What can hang from each mark:
mazupi: sinan
labof: vufe
niton: tudum vefi
tudum: mazupi niton rimum
rimum: tudum vufe
vefi: labof niton
vufe: labof rimum

Each row was made from one small tree. The marks that hang from a mark follow it in brackets, in alphabetical order. Every link used is in the known rows. Write each row's tree.
Known rows:
vefi{labof{vufe} niton{tudum{rimum}}}: [+2.00 +3.92 +0.02 +2.80 -1.14 -1.43 -1.22 +0.21 -1.60 -0.78 -1.55 +2.36 -1.70 +0.08 +2.04 -0.39 +0.95 +0.28]
vefi{labof{vufe{rimum}} niton{tudum{mazupi{sinan}}}}: [+3.47 +0.60 -1.92 -0.44 -2.73 -3.70 -2.57 -3.38 -1.49 -0.37 -1.16 +0.53 -0.10 -0.26 +0.49 -0.72 -0.76 +1.17]
vefi{labof{vufe{rimum}} niton}: [+4.10 -0.34 -0.64 +2.61 -3.29 +2.46 +0.02 -4.09 -1.75 +1.18 +1.47 +1.26 -3.74 -0.52 -4.74 -0.53 +2.08 +1.06]
labof{vufe{rimum{tudum}}}: [+3.05 -2.39 -1.24 +1.66 -2.58 +3.65 +2.10 -4.15 +0.95 +0.48 +2.88 +0.90 -2.15 -0.22 -4.53 +0.54 +3.10 -0.39]
vufe{labof rimum{tudum{niton}}}: [+2.14 -1.71 -1.59 +1.01 +2.72 +4.13 +1.55 -1.56 +0.83 -0.30 +1.57 -1.38 -1.38 -0.77 -5.65 -0.51 +1.55 -0.39]
tudum{mazupi{sinan} niton{vefi{labof}} rimum{vufe}}: [-1.79 -0.20 +1.16 -1.75 +0.05 -3.20 -1.06 +3.17 -0.52 -0.08 -0.59 -2.16 +1.23 +0.37 +5.65 +0.59 -2.22 +0.90]
niton{tudum{mazupi{sinan} rimum} vefi{labof{vufe}}}: [+0.69 +4.01 +0.22 -2.14 -1.37 -7.37 -2.50 +0.07 -1.25 -0.85 -1.63 +0.91 +0.37 -0.21 +5.20 +0.36 -1.19 -0.10]
tudum{mazupi{sinan} rimum{vufe{labof}}}: [+0.33 -2.54 +0.97 +2.50 +0.20 -0.92 +1.55 +2.19 +0.27 +1.22 -1.22 +0.77 -1.90 -1.35 +1.86 -0.09 +1.41 -1.92]
niton{vefi{labof{vufe{rimum}}}}: [+3.41 +0.18 -0.20 +0.07 -2.93 +0.78 -0.26 -3.76 -1.40 +1.81 +2.41 +0.94 -4.75 -0.34 -5.09 +0.54 +1.38 +0.18]
vufe{labof rimum{tudum{mazupi{sinan} niton{vefi}}}}: [+1.28 -1.69 -0.76 -3.70 +1.83 -1.56 -1.07 -3.15 -0.12 -0.63 +1.00 -2.90 +0.51 -0.82 -2.03 -0.08 -2.48 -0.16]
vufe{labof rimum{tudum}}: [+3.37 -2.70 -1.49 +1.61 +1.17 +4.38 +2.55 -3.23 -0.15 +1.50 +2.00 +0.35 -3.98 -1.46 -7.96 -0.92 +2.26 -0.62]
vufe{labof rimum}: [+2.20 -1.81 -1.80 +3.57 +0.97 +4.66 +1.86 -1.11 +0.02 +1.47 +0.85 +2.22 -4.31 -2.01 -7.59 -0.70 +3.26 -1.56]
labof{vufe{rimum}}: [+1.87 -1.52 -1.87 +3.66 -2.84 +3.87 +1.36 -2.33 +0.98 +0.28 +1.98 +2.72 -2.53 -0.72 -4.56 +0.63 +4.00 -1.65]
tudum{mazupi{sinan} niton{vefi} rimum{vufe}}: [-3.33 -1.26 +0.98 -0.67 -0.23 -1.52 -1.02 +3.22 +1.03 -1.39 -1.04 -0.74 +2.58 +0.33 +5.85 +1.45 -1.98 -1.28]
tudum{mazupi{sinan} niton rimum{vufe}}: [-3.27 -1.74 -0.31 +1.74 +0.16 -0.12 +0.44 +4.70 +1.89 -1.73 -1.28 -0.47 +3.39 -0.02 +6.29 +0.70 +0.69 -0.95]
tudum{mazupi niton{vefi{labof}} rimum{vufe}}: [-2.28 +0.65 +3.03 -0.97 +0.79 -2.11 +0.25 +4.35 -0.49 +1.40 -0.76 -0.96 +1.13 +1.40 +3.76 +0.38 -2.46 +2.04]
tudum{mazupi{sinan} niton{vefi{labof{vufe}}} rimum}: [-0.59 +3.57 +0.89 -1.97 -0.81 -5.50 -2.02 +1.21 -0.58 -1.73 +0.01 -1.50 +2.00 -0.02 +6.09 +0.69 -0.50 +0.33]
rimum{tudum{mazupi niton{vefi}} vufe}: [-3.74 -1.78 +1.73 -2.50 +0.16 +2.33 -0.42 +0.11 +0.79 +0.02 -0.32 -1.55 +2.24 +1.74 +1.29 +0.68 -2.98 -0.09]
tudum{mazupi niton{vefi} rimum{vufe{labof}}}: [-1.71 -0.07 +3.93 +0.06 +2.18 -1.64 +0.37 +3.51 +0.38 +1.21 -1.43 -0.27 -0.51 +0.56 +1.95 +0.85 -2.22 -0.81]

Which tree is each row?
[-2.22 -3.42 +0.55 +0.37 -0.99 +4.24 +1.91 -0.12 +0.84 +1.52 -0.38 +0.58 +0.90 +0.85 -0.63 -0.73 +0.33 +0.00]	rimum{tudum{mazupi} vufe}
[+0.15 -0.99 +0.11 +1.94 +1.28 -3.11 +0.18 +3.03 +0.59 +0.48 -3.13 +1.33 -1.56 -0.64 +3.14 +0.02 +0.11 -2.03]	niton{tudum{mazupi{sinan} rimum{vufe{labof}}}}
[+4.03 +0.95 -1.57 +2.25 -2.22 +0.43 -1.26 -3.47 -1.47 +0.41 -0.24 +1.78 -3.20 +0.06 -3.22 -0.40 +0.63 +0.83]	vefi{labof{vufe{rimum}} niton{tudum}}
[+0.15 -0.49 +1.49 -0.33 +0.87 -4.55 -1.19 +1.48 -0.43 +0.64 -2.80 +1.07 -2.27 -0.39 +2.93 +0.86 -2.61 -2.46]	niton{tudum{mazupi{sinan} rimum{vufe{labof}}} vefi}
[+1.04 -1.91 +1.34 +4.99 +0.74 +3.15 +2.55 +2.56 +0.19 +1.86 -0.44 +1.91 -4.78 -0.92 -2.00 +0.12 +2.83 -2.23]	tudum{rimum{vufe{labof}}}
[+0.78 -1.46 -0.24 -0.46 +2.99 +1.01 +1.66 -0.62 +0.98 +0.44 +0.66 -1.48 +1.35 -0.05 -3.60 -1.12 -0.20 +1.09]	vufe{labof rimum{tudum{mazupi niton}}}
[+2.56 -0.97 -1.55 -2.28 -1.32 -2.31 -0.02 -2.35 +0.40 -0.91 +2.01 -3.46 +1.74 +0.31 +0.96 -0.20 +0.92 +2.19]	vefi{labof{vufe{rimum{tudum{mazupi{sinan} niton}}}}}
[-3.88 +0.12 -2.99 -1.34 +1.27 +2.20 -0.93 +0.14 +1.30 -3.44 -0.54 -1.75 +5.45 -0.66 +2.85 -0.94 +0.66 -0.78]	rimum{tudum{mazupi{sinan} niton}}
[+1.56 -0.57 -1.22 -2.70 +1.02 +2.24 -0.09 -2.31 -0.87 +0.08 +2.56 -2.55 -0.76 +0.36 -4.04 -0.22 -1.27 +2.13]	vufe{rimum{tudum{niton{vefi{labof}}}}}
[+4.62 -0.73 +0.42 -1.95 -2.79 +0.64 +0.53 -5.56 -1.41 +2.09 +3.50 -0.73 -4.29 +0.21 -5.38 +0.53 +0.40 +1.30]	niton{vefi{labof{vufe{rimum{tudum}}}}}
[-0.98 +3.75 -0.08 -0.37 -0.82 +1.62 -2.44 -1.04 -0.85 -1.38 +0.45 -0.49 -1.23 +0.19 -0.20 +0.81 +1.43 -0.94]	tudum{niton{vefi{labof{vufe}}}}
[-3.37 +1.06 -1.54 -1.64 +1.34 +4.97 -1.29 -1.39 +0.34 -2.34 +0.51 -0.95 +1.56 -0.03 -1.26 +0.35 -0.51 -1.48]	rimum{tudum{niton{vefi}}}
[-4.62 +0.86 -1.31 -0.81 +1.91 +3.36 +0.31 +1.14 +1.36 -1.93 -0.60 -0.59 +5.32 +0.42 +0.99 -1.17 +0.27 +0.19]	rimum{tudum{mazupi niton}}
[-1.53 -1.70 -1.33 -0.76 +1.43 +2.41 +1.63 +0.11 +1.66 -0.64 +0.92 -0.78 +4.19 +0.49 -1.45 -0.80 -0.35 +1.84]	vufe{rimum{tudum{mazupi niton}}}
[-1.22 +4.52 +2.69 -1.41 +0.00 -4.54 -0.80 +2.31 -0.52 -0.33 -0.19 -0.34 +2.08 +1.01 +4.23 +0.43 -0.97 +1.49]	tudum{mazupi niton{vefi{labof{vufe}}} rimum}
[-2.65 -0.01 +1.97 -0.12 -0.01 -2.30 -0.08 +3.24 +0.28 +1.18 -2.70 +2.74 +0.61 +1.21 +3.16 +0.70 -2.82 -0.92]	niton{tudum{mazupi rimum{vufe}} vefi}
[-3.07 +3.70 +1.42 -1.66 +2.22 -2.64 -0.42 +3.90 -0.81 -0.19 -0.74 -0.30 +3.27 +0.36 +3.14 -0.65 -1.76 +1.90]	tudum{mazupi niton{vefi{labof}} rimum}
[+2.26 +2.03 +0.38 -2.25 -1.72 -4.41 -1.46 -2.14 -1.08 +1.90 -0.34 +1.58 -1.48 +1.15 -1.72 -0.01 -1.76 +1.50]	niton{tudum{mazupi} vefi{labof{vufe{rimum}}}}
[-4.84 +2.02 -0.26 +1.90 +2.37 +0.60 +1.13 +5.32 +1.50 -1.89 -1.49 +1.46 +5.50 +0.01 +4.09 -0.73 +0.99 +0.06]	tudum{mazupi niton rimum}
